What can hang from each mark
kuvan: dese gagodo gipad
gagodo: guviz
dese: gipad zutul
gipad: kuvan zutul
zutul: dese guviz vosan
vosan: zutul

Every row comes from one small tree of marks. The marks that hang from a mark follow it in brackets, in alphabetical order. Every link used is in the known rows. Which tree was each row made from?
(in the rows, 128 means zero)
Known rows
gipad{kuvan{dese}}: [163 122 160 152 157 146  98 155  93 131  77 154 141 113 158 173 105 132
 142 175 169]
zutul{dese guviz vosan}: [192 125 153 133 118 118  90 183 115 162 121 143 120 112 111 148 135 106
 166 199 159]
zutul{guviz vosan}: [196 127 158 144 126 115  79 165 107 162 122 150 114 142 131 152 119  98
 160 182 168]
kuvan{gipad{zutul{dese guviz vosan}}}: [171 143 155 116 137  86  95 173 134 142 143  93 109 103 126 121 105 132
 151 174 179]
kuvan{gipad}: [157 136 146 140 163 118  96 129  97 136 103 136 100 153 133 154 113 151
 145 171 176]
gipad{zutul}: [172 129 157 162 154 122 119 122  96 129 106 142 107 162 178 166  72 146
 149 164 183]
vosan{zutul{dese{gipad}}}: [154 139 141 132 131 152 101 163 127 145  66 141  94 131 157 158 112 136
 180 219 158]
zutul{guviz}: [193 131 144 148 137 114 114 149 105 161 104 157 113 131 137 154 110 129
 155 196 171]
kuvan{dese gipad}: [133 145 159 120 178 129 101 147 113 120  89 130 111 130 132 154 114 164
 136 153 161]
kuvan{dese{zutul} gagodo{guviz} gipad}: [131 165 123 140 153  98 124 163 124  95  98 146  79 120 154 126  90 149
 144 131 163]
gipad{zutul{vosan}}: [172 123 170 162 145 125  83 133  96 125 121 132 113 167 172 164  79 114
 155 151 180]
kuvan{dese{zutul} gagodo}: [135 139 141 143 151 138 153 148 101 107  80 164 100 130 161 152  97 136
 146 148 163]
dese{gipad{kuvan} zutul{guviz}}: [163 156 115 155 129 141 121 157  79 172  82 164 109  84 191 148 119 106
 161 214 183]
kuvan{dese gagodo}: [155 113 148 132 169 134 136 142 117 128  86 156 104 145 131 162  99 132
 152 157 157]
gipad{kuvan{dese} zutul}: [155 128 163 155 159 128 113 140  98 116  93 126 142 119 185 170  71 144
 140 155 187]
kuvan{gipad{zutul}}: [156 138 150 143 167 102 106 120 102 121 115 113 100 153 158 150  79 160
 140 151 189]
vosan{zutul{dese{gipad} guviz}}: [168 151 131 120 115 131 103 188 136 166  84 138  97 106 147 145 113 137
 180 236 158]
vosan{zutul}: [170 133 156 157 137 130  96 149 113 122  85 148 112 178 164 165  81 146
 161 193 168]
dese{gipad{kuvan} zutul{guviz vosan}}: [163 150 126 151 118 148  84 171  77 176 106 153 110  93 183 146 126  75
 167 202 175]
gipad{kuvan{gagodo} zutul}: [185  94 132 164 147 110 133 116  94 131 112 131 113 140 169 165  59 110
 155 166 197]
vosan{zutul{guviz}}: [187 143 150 145 122 105 103 168 131 140  94 141 119 153 152 151  84 137
 167 211 173]

Write each row's tree
[157 107 146 145 161 116 136 133 112 115 101 125 128 119 171 167  58 123
 142 150 182] => gipad{kuvan{dese gagodo} zutul}
[196 117 151 148 110 102  90 177 110 149 133 114 141  87 152 145  93 101
 158 194 184] => gipad{kuvan zutul{dese guviz vosan}}
[172 134 141 119 122 141  81 181 118 189 107 141 101  93 130 143 151  91
 171 212 156] => zutul{dese{gipad} guviz vosan}
[148 150 152 113 153 135  90 169 130 157 107 127 105 102 175 144  99 113
 151 165 164] => kuvan{dese{gipad{zutul{guviz vosan}}}}
[187 139 144 133 108 107 114 191 140 139  92 130 116 119 130 147  98 147
 169 220 167] => vosan{zutul{dese guviz}}
[177 150 152 154 111 121 100 172  91 139 120 152 108 134 161 142 113 102
 153 177 170] => dese{zutul{guviz vosan}}
[140 151 147 152 131 169  81 145  75 149  91 168  83 142 187 154 134  97
 167 175 161] => dese{gipad zutul{vosan}}
[179 110 163 165 126 126  85 155  96 129 119 117 135 113 164 158  92 106
 161 171 182] => gipad{kuvan zutul{dese vosan}}
[133 142 165 128 165 156  78 147 113 139 100 130  96 129 185 156  96 114
 154 146 160] => kuvan{dese{gipad{zutul{vosan}}}}
[127 176 156 115 141 114  97 195 117 119 118 124 110 102 147 126 124 135
 133 152 163] => kuvan{dese{zutul{guviz vosan}} gipad}
[169 137 146 134 142 123  82 149 116 174 125 129  95 123 173 145 101  96
 161 181 177] => dese{gipad{zutul{guviz vosan}}}
[156 159 136 140 121 146  91 167  94 170 105 159  91 114 176 141 131  92
 164 192 166] => dese{gipad zutul{guviz vosan}}
[144 143 136 130 171  77 112 143 147 100 115 116  88 130 153 128  58 160
 141 122 172] => kuvan{dese gagodo{guviz} gipad{zutul}}
[148 138 130 127 170  97 101 154 138 115 105 138  85 127 123 133  90 147
 149 139 159] => kuvan{dese gagodo{guviz} gipad}
[159 133 154 145 152 147  74 125  97 155 112 137  91 149 185 160  97  99
 164 165 175] => dese{gipad{zutul{vosan}}}
[176 121 173 151 133 130  92 151 109 128 118 120 112 140 154 155  98 121
 162 167 171] => gipad{zutul{dese vosan}}
[181  94 135 156 132 108 142 134 106 134 109 122 117 110 148 158  73 118
 161 183 187] => gipad{kuvan{gagodo} zutul{dese}}
[135 121 152 118 166 146 104 132 123 140 104 132  84 133 169 153  88  99
 159 143 166] => kuvan{dese{gipad{zutul{vosan}}} gagodo}
